Known rows, with every step that occurs
tibu/vitofi/ramu/buvo:  0.48  0.00 -0.04 -0.13  0.52 -0.13  2.52 -1.87  1.35  0.01 -0.48 -3.30  0.26  2.70  0.71  3.95  0.89  1.26 -0.82 -0.59  0.77  1.72 -1.92  1.49
bozu/tibu/vitofi/ramu/fevav: -1.05  0.21 -2.14 -1.12  1.16  1.84  4.19  1.14  3.17  0.53 -0.55  0.17 -1.28  4.02  0.82  2.94  3.47  2.13  4.11  0.37  0.45  0.37 -2.42  2.60
vitofi/tibu: -1.48 -1.46 -0.73  0.32  1.67 -1.42 -0.90 -0.85  1.29 -0.33 -0.34 -0.03 -0.80 -0.35  0.41 -1.90 -1.71  1.16 -0.63 -1.38  1.11  1.17 -0.07  1.54
tibu/vitofi: -0.27 -1.24 -0.98  1.67  0.11  0.75  0.00  0.38  0.98 -0.32 -0.30 -0.67 -0.52  1.81  0.60 -0.63  0.69  2.02  0.04  1.00  0.10  1.42  0.11  2.28
tibu/buvo:  0.18 -0.68  2.22  0.43 -0.69 -4.08 -1.21  0.33  1.54  0.09  0.37  1.18 -0.78 -0.12 -0.29 -2.35 -0.69 -0.71 -0.42  1.52 -1.75 -1.43  0.92 -0.32
ramu/fevav: -2.05  0.37 -1.87  0.61  0.33  0.22 -1.11  0.24  0.69 -0.46 -1.80  1.14 -0.86  0.41  0.60 -0.41  0.26  1.02  5.25 -0.09 -0.70 -0.32  0.05 -0.35
bozu/lodo: -0.92  0.55 -0.54  0.98 -0.04 -0.12 -0.81 -0.06 -0.44 -1.30  1.10  0.74 -1.03  0.03  0.16 -6.50 -0.48 -0.15  1.89 -1.57  0.31 -0.19  0.09  1.12
lodo/vitofi/ramu/fevav/tibu/buvo:  0.73  3.74  0.62 -0.21 -1.71  1.13  3.81 -3.00  0.20  0.68  0.40  2.69  0.42  1.79 -0.35  4.02  3.22 -1.07  3.37  1.70 -0.45 -4.47 -1.72 -0.93
tibu/vitofi/ramu/fevav: -1.62  0.06 -2.80  0.23  0.73  1.34  3.76 -1.45  0.96 -0.26 -0.61 -1.39 -0.65  2.84  1.30  2.21  3.23  2.74  3.20  0.01 -0.34 -0.35 -2.55  1.88
tibu/buvo/ramu/vitofi: -0.86 -3.84  1.20  0.73  0.75 -0.50 -1.82 -1.76 -3.39  0.80  2.37 -0.42 -0.41 -1.59 -0.72 -1.33 -1.51 -0.94 -1.98  4.49 -1.65 -0.05  1.95 -2.36
buvo/ramu/fevav/tibu: -0.90 -1.09 -5.16  2.09 -0.58  2.83  0.24 -3.31  0.67 -0.60 -0.41 -1.96  1.10  0.11  0.46  3.24  0.55 -0.02  2.53  3.53 -1.18 -0.88  1.68 -1.91
bozu/tibu/vitofi/ramu/buvo:  0.90  0.18  0.72 -1.43  0.99  0.28  2.91  1.03  3.61  0.81 -0.53 -1.83 -0.48  4.02  0.29  4.63  1.05  0.61  0.22 -0.31  1.53  2.68 -1.82  2.21
bozu/tibu: -0.77 -1.11 -0.34 -0.20  0.90 -0.37 -1.19  2.59  4.44  0.22 -0.21  2.55 -1.72  1.92 -0.64 -1.35 -0.90 -0.24  3.28  0.14  0.50  2.01  1.07  1.92
lodo/bozu/tibu: -1.10 -0.59  0.27  0.35  0.18 -0.86 -1.30  2.40  4.35  0.95 -1.14  1.80 -1.14  0.54 -0.86 -1.53 -1.55 -1.14  3.80 -1.92  2.25  2.97 -1.54  1.03
lodo/bozu/tibu/buvo/ramu:  0.31 -1.99  2.71  0.26 -0.84 -2.88 -1.40  1.82  1.84  1.55  0.38 -0.34 -0.12 -1.53 -0.99 -1.20 -1.12 -1.92 -0.43  1.74  0.11  0.69 -0.39 -1.94
bozu/lodo/vitofi/tibu: -0.47  2.76  2.55  0.35  0.73  2.30 -1.20  0.26 -4.80 -0.27  1.02  2.73 -0.59 -1.04  0.19 -6.41 -0.22  0.83  0.80 -3.05  3.22 -0.78 -1.71  1.61
buvo/lodo/bozu/tibu/vitofi:  0.62  0.11 -2.55  0.31 -0.30  2.02 -0.86  4.58  0.83  0.44 -1.76 -0.65 -0.16  0.38  0.13 -1.04  0.57  1.23 -0.43 -2.50  2.04  2.46 -0.95  1.17
fevav/ramu/buvo: -0.44  0.83  1.23 -1.02  0.19  0.36 -2.17 -0.40  0.11 -0.32 -1.47 -2.07  1.86 -1.21  0.95  3.67 -2.21 -1.68 -0.03 -0.58 -0.55  1.17 -0.02  0.45
vitofi/ramu/fevav: -2.37  0.00 -2.61 -0.34  0.95 -0.40  2.47 -1.88  2.43 -0.67 -0.60  0.22 -1.15  1.59  0.51  0.57  1.32  0.96  5.16 -1.18 -0.71 -0.41 -1.67  0.76
fevav/tibu/vitofi/ramu:  0.33 -0.91 -4.61  1.52 -0.29  1.87  5.10 -4.47  4.76 -0.61  1.35 -2.34  0.30  4.07  0.28  3.84  2.22  0.71 -1.27  1.11  0.19  0.38 -0.90  3.24
bozu/tibu/buvo:  0.70 -0.56  2.93 -0.87 -0.22 -3.60 -0.86  2.99  3.81  0.91  0.32  2.62 -1.52  1.15 -0.72 -1.42 -0.41 -1.26  0.76  1.90 -0.94 -0.70  1.10  0.34
fevav/ramu: -1.74 -0.80 -0.52 -0.08  0.55  0.87 -1.46 -0.47  1.60 -0.76  0.09 -0.29  0.80 -0.96  0.74  0.07 -1.30 -0.84  0.72 -0.11 -1.18  0.78  0.54  2.30
tibu/buvo/ramu:  0.20 -2.90  1.73  1.07 -0.66 -2.87 -1.60 -0.60 -0.50 -0.04  1.31 -1.36 -0.01 -1.35 -0.35 -1.75 -0.78 -0.48 -2.14  3.52 -2.43 -0.92  2.29 -1.78
buvo/ramu/fevav: -2.01 -1.69 -2.20  1.31  0.45  1.21 -1.63 -0.54 -1.14 -0.51 -0.70 -1.23 -0.03 -0.87  0.57 -0.02  0.05  1.33  3.64  2.10 -1.30  0.09  1.13 -1.72
buvo/lodo/meki: -0.35 -1.54  0.98  0.63  0.11 -0.46  0.62  0.90 -0.78 -1.59 -0.22  0.71  0.25 -2.51 -0.37 -3.22 -0.62  2.30 -1.20 -2.81 -0.41  3.22  1.16 -0.43

Rows
 1.57  0.65 -2.92  0.64 -0.59  1.37  4.52 -4.36  3.38 -0.18 -0.10 -3.99  1.37  3.80  0.57  7.22  1.34 -0.06 -1.92  0.62  0.89  0.90 -1.44  1.35 -> fevav/tibu/vitofi/ramu/buvo
-0.90 -0.13  3.83  1.05 -0.15 -0.86  1.87 -1.03 -1.06 -1.40  1.61  1.62 -0.30 -1.84 -0.20 -6.52 -0.24  1.27  0.64 -2.59  0.66  2.16 -1.24  0.53 -> bozu/lodo/meki
 1.37 -2.05 -1.19  1.83 -1.61 -1.26  0.06 -3.26  1.88 -0.25  1.76 -1.92  1.14 -0.34 -0.47  1.47 -0.43 -1.76 -3.15  5.00 -2.23 -1.96  2.77 -1.96 -> fevav/tibu/buvo/ramu
 1.29  0.04 -0.60  1.17 -1.81 -2.45  0.53 -2.39  3.75  0.07  0.87  0.44  0.29  0.85 -0.45  1.13 -0.21 -2.01 -1.63  2.93 -1.68 -2.34  1.62 -0.50 -> fevav/tibu/buvo
-0.60 -1.22  0.69  0.60 -0.66 -1.91 -1.41 -0.16 -1.81  0.18 -0.24 -1.03  0.19 -1.62  0.46  0.01  0.65  0.21  1.10  3.89 -2.77 -2.66  1.21 -3.31 -> tibu/buvo/ramu/fevav
 0.45  0.40 -2.28 -1.32  0.57 -0.65  0.33 -0.38  0.37 -1.21 -0.98 -2.75  0.21  0.19  0.12  1.33 -0.62  0.03 -0.75 -3.47 -0.24  1.34  0.47 -0.51 -> vitofi/ramu/buvo/lodo
-0.45 -3.63  1.61 -0.62  1.26  0.05 -1.48  0.89 -1.05  1.54  2.42  1.08 -1.11 -0.33 -1.14 -0.53 -1.31 -1.57 -0.96  4.80 -0.77  0.73  2.02 -1.67 -> bozu/tibu/buvo/ramu/vitofi
 0.87 -0.03  2.64 -0.22 -0.18 -0.91 -0.29  1.01 -1.82 -1.07 -1.78 -0.99  1.28 -2.83 -0.14  0.34 -1.58  1.55 -1.81 -3.19  0.20  3.65  0.63 -2.24 -> ramu/buvo/lodo/meki
 1.83  0.60 -2.12 -2.06  0.78  1.52  1.96  2.74  1.30 -0.04 -0.94 -2.88  0.08  2.69  0.51  3.67  1.44  1.23 -1.73 -1.80  0.96  2.09 -0.35  1.23 -> bozu/tibu/vitofi/ramu/buvo/lodo
 0.32  1.59 -0.42  0.75 -0.31  3.26 -3.16  2.99 -3.44 -0.69 -0.77  2.90 -0.33 -0.91 -0.60 -3.20 -0.05  1.15  2.01 -2.12  0.73  0.45  1.75  0.32 -> buvo/lodo/vitofi
 1.75  2.06  2.48 -2.32 -0.21  0.19  1.07  3.89 -0.32  0.56  1.14  3.59 -1.02  0.89 -1.23 -1.59  1.86 -0.43  0.33 -0.94  0.06 -1.60  0.27  0.61 -> bozu/tibu/buvo/lodo/vitofi/ramu
 0.89  3.38  5.43 -0.48 -0.36 -0.88 -0.91  0.49 -5.58  0.37  1.62  2.77 -0.30 -1.80 -0.05 -6.51  0.26 -0.16 -1.69 -1.43  1.67 -3.49 -1.72 -0.02 -> bozu/lodo/vitofi/tibu/buvo
 0.31  0.08  3.26 -0.41 -0.96 -3.97 -1.02  2.77  3.78  1.64 -0.60  2.16 -0.96 -0.22 -1.03 -1.59 -0.93 -2.12  1.28 -0.30  0.76  0.21 -1.58 -0.57 -> lodo/bozu/tibu/buvo
-0.33 -1.51 -1.31 -0.58  1.24  0.81  3.80  0.83  4.87  0.28  0.94 -0.02 -1.47  4.25  0.05  1.37  2.06  1.34  0.98  0.29  0.90  2.07 -1.42  4.06 -> bozu/tibu/vitofi/ramu
-1.29  0.67 -5.52  0.42 -0.07  1.29  4.09 -4.54  4.59 -0.73 -0.07 -0.39 -0.02  2.64  0.31  3.97  1.89 -0.40  4.08  0.15 -0.58 -1.12 -0.96  0.63 -> vitofi/ramu/fevav/tibu
 0.16 -0.99 -0.40  0.43  0.53  1.32  0.13  2.95  3.08  0.54 -0.26  0.99 -1.19  3.12  0.12  0.16  0.90  1.58  1.10  1.45  0.89  2.16  0.24  3.02 -> bozu/tibu/vitofi
-0.12 -0.95  2.25 -0.47  0.53 -4.52 -0.60 -0.57  0.55  0.37  0.32  0.15 -0.50 -1.10  0.20 -1.98 -1.25 -0.01 -3.35  0.40 -0.30 -1.66  0.03 -0.02 -> vitofi/tibu/buvo
-0.73 -0.90 -0.42 -0.87  0.91 -1.30 -1.81 -0.23 -4.87  1.01 -0.04 -0.66  0.14 -4.03 -0.28 -2.37 -2.36 -0.75 -4.76 -2.66  1.51 -0.45 -1.55 -2.44 -> ramu/vitofi/tibu/buvo/lodo/bozu
-0.22  1.01  3.56 -0.14  0.06  0.47 -1.41  0.05 -6.18  1.22 -0.38  0.97  0.70 -2.67  0.39  0.07  0.81  1.22  0.00  2.40  0.13 -3.34 -0.53 -2.93 -> lodo/vitofi/tibu/buvo/ramu/fevav
 0.25 -3.23 -1.76  1.55 -0.32  1.16 -0.15 -4.38 -1.48  0.65  2.81 -1.16  0.81 -0.53 -0.91  2.18 -1.10 -2.16 -3.13  5.82 -1.54 -1.02  2.49 -2.46 -> fevav/tibu/buvo/ramu/vitofi
 1.68  2.17  2.68  0.03 -1.40  0.12 -2.93  3.39 -4.22  0.02 -0.14  3.12 -0.05 -1.56 -0.63 -3.19  0.44  0.20 -0.68 -0.16 -0.78 -2.33  1.84 -1.24 -> tibu/buvo/lodo/vitofi
 0.62  1.10 -1.45 -2.07  0.24 -0.68  0.53  2.09  2.53  0.29 -1.92 -1.89  0.03  0.06 -0.51  1.89 -0.89 -1.43  1.01 -5.25  2.40  2.79 -2.09 -0.67 -> vitofi/ramu/buvo/lodo/bozu/tibu
-1.62 -1.47  1.86 -2.08  1.95 -0.38 -0.74 -2.24 -3.34  0.97  1.62 -0.36  0.92 -2.82  0.66  0.90 -2.18 -1.75 -4.66  1.42 -0.60 -1.24 -0.94  0.53 -> fevav/ramu/vitofi/tibu/buvo
-0.27  3.06  2.47  1.13 -0.51  2.77 -1.85  1.13 -3.70 -0.54  1.07  3.67 -0.84 -0.07 -0.35 -6.52  0.42  0.20  3.76 -1.85  1.83 -0.76 -0.74  1.18 -> bozu/lodo/vitofi
 1.75  1.56 -0.92 -0.55 -0.62  1.61 -1.59  4.66 -0.40  0.98 -3.10 -2.36  0.88  0.19  0.37  2.62 -0.35  0.40 -1.05 -2.83  2.74  2.84 -1.43 -0.66 -> ramu/buvo/lodo/bozu/tibu/vitofi
-0.05  1.07 -4.85  2.01 -0.97  3.34  1.86 -1.86  1.38 -0.22 -1.39 -1.05  0.87  2.60  1.24  4.79  2.52  1.48  2.02  2.48 -0.17 -1.19 -0.37  0.66 -> ramu/fevav/tibu/vitofi
 0.38  1.31 -1.53 -1.50  0.02  1.48 -3.15  1.45 -2.20 -1.16 -1.83 -3.01  2.31 -2.55  1.21  2.67 -1.92 -1.14 -2.03 -2.29 -1.10  0.69  1.53 -0.45 -> fevav/ramu/buvo/lodo
-0.07 -3.05  1.78  0.23  0.67 -3.46 -1.07 -1.60 -1.23  0.23  1.18 -2.29  0.25 -2.31  0.29 -1.56 -1.40  0.19 -4.95  2.38 -1.06 -1.05  1.25 -1.51 -> vitofi/tibu/buvo/ramu
 2.41  2.57 -1.07 -0.17 -1.77  1.20  2.35 -1.60 -0.70 -0.34  1.59  1.32  0.75  0.68 -0.90  1.01  2.04 -1.14 -1.84 -0.06 -0.66 -3.35  0.80 -0.32 -> fevav/tibu/buvo/lodo/vitofi/ramu
 0.97  2.67 -3.89  0.50 -2.74 -0.74 -0.19 -0.41 -0.49  0.07 -2.20 -0.94  1.57 -2.11  0.31  1.99  0.84 -1.66  0.15 -0.70 -0.81 -3.78 -0.59 -3.84 -> ramu/fevav/tibu/buvo/lodo/bozu
 0.82  3.48  1.59 -2.20  0.81  3.99 -3.34  1.89 -6.59 -0.11 -1.97 -1.08  2.88 -3.66  1.14  2.70 -1.63 -0.01 -3.07 -3.62  1.81  0.08 -0.23 -0.10 -> fevav/ramu/buvo/lodo/vitofi/tibu
-1.23 -2.02  1.74 -0.78  1.83 -2.03 -0.85 -1.62 -2.42  1.12  1.35  0.78 -0.96 -1.32 -0.25 -1.26 -2.09 -0.50 -3.30  1.28  0.35 -0.82 -0.43 -0.61 -> ramu/vitofi/tibu/buvo
 2.83  2.96 -0.39  0.79 -2.40  1.68 -1.03  0.73 -2.22 -0.16  0.25  2.44  1.06 -0.65 -0.76  0.13  0.91 -1.20 -1.74  0.99 -0.68 -3.19  2.28 -1.45 -> fevav/tibu/buvo/lodo/vitofi
 0.90  0.68 -1.61 -0.30 -0.07 -0.23 -3.14  2.02 -1.27 -0.91 -2.11 -1.76  0.52 -1.03  0.29  0.46 -1.82  0.13 -0.67 -2.26 -0.14  1.36  2.09 -1.56 -> ramu/buvo/lodo
-0.98  0.81  1.35  0.32  0.56  1.59  1.13 -1.12  0.50 -0.10  0.92  2.99 -1.17  1.68 -0.89 -1.41  0.91  0.70  3.94 -1.70  1.30  1.01 -1.20  2.34 -> lodo/vitofi/ramu
-2.87 -1.89 -1.15 -0.50  1.74  3.32 -1.59 -1.75 -1.69 -0.05  1.09  0.36  0.49 -1.19  0.26  0.60 -2.08 -1.42  0.71  0.83 -0.42  1.69  0.16  1.74 -> fevav/ramu/vitofi
-0.35 -0.11  0.24 -0.65  0.74 -1.90  1.17 -2.09  2.59 -0.37 -0.52 -1.81 -0.25  1.54 -0.08  2.33 -0.81 -0.50  1.24 -1.87  0.36  1.80 -1.02  0.48 -> vitofi/ramu/buvo
 1.29  1.93  1.86 -1.03 -0.76 -0.40  0.81  1.13 -2.60 -0.19  1.06  1.99 -0.38 -0.41 -0.78 -2.33  1.56  0.13 -0.66 -1.46 -0.78 -2.34  0.25 -0.05 -> tibu/buvo/lodo/vitofi/ramu
 1.08 -0.88  3.81 -0.15 -0.99 -3.57  0.96  1.17 -1.32 -0.90  0.37  0.83  0.43 -3.29 -0.50 -3.06 -0.11  1.34 -3.72 -1.07 -1.93  0.42  1.08 -1.98 -> tibu/buvo/lodo/meki
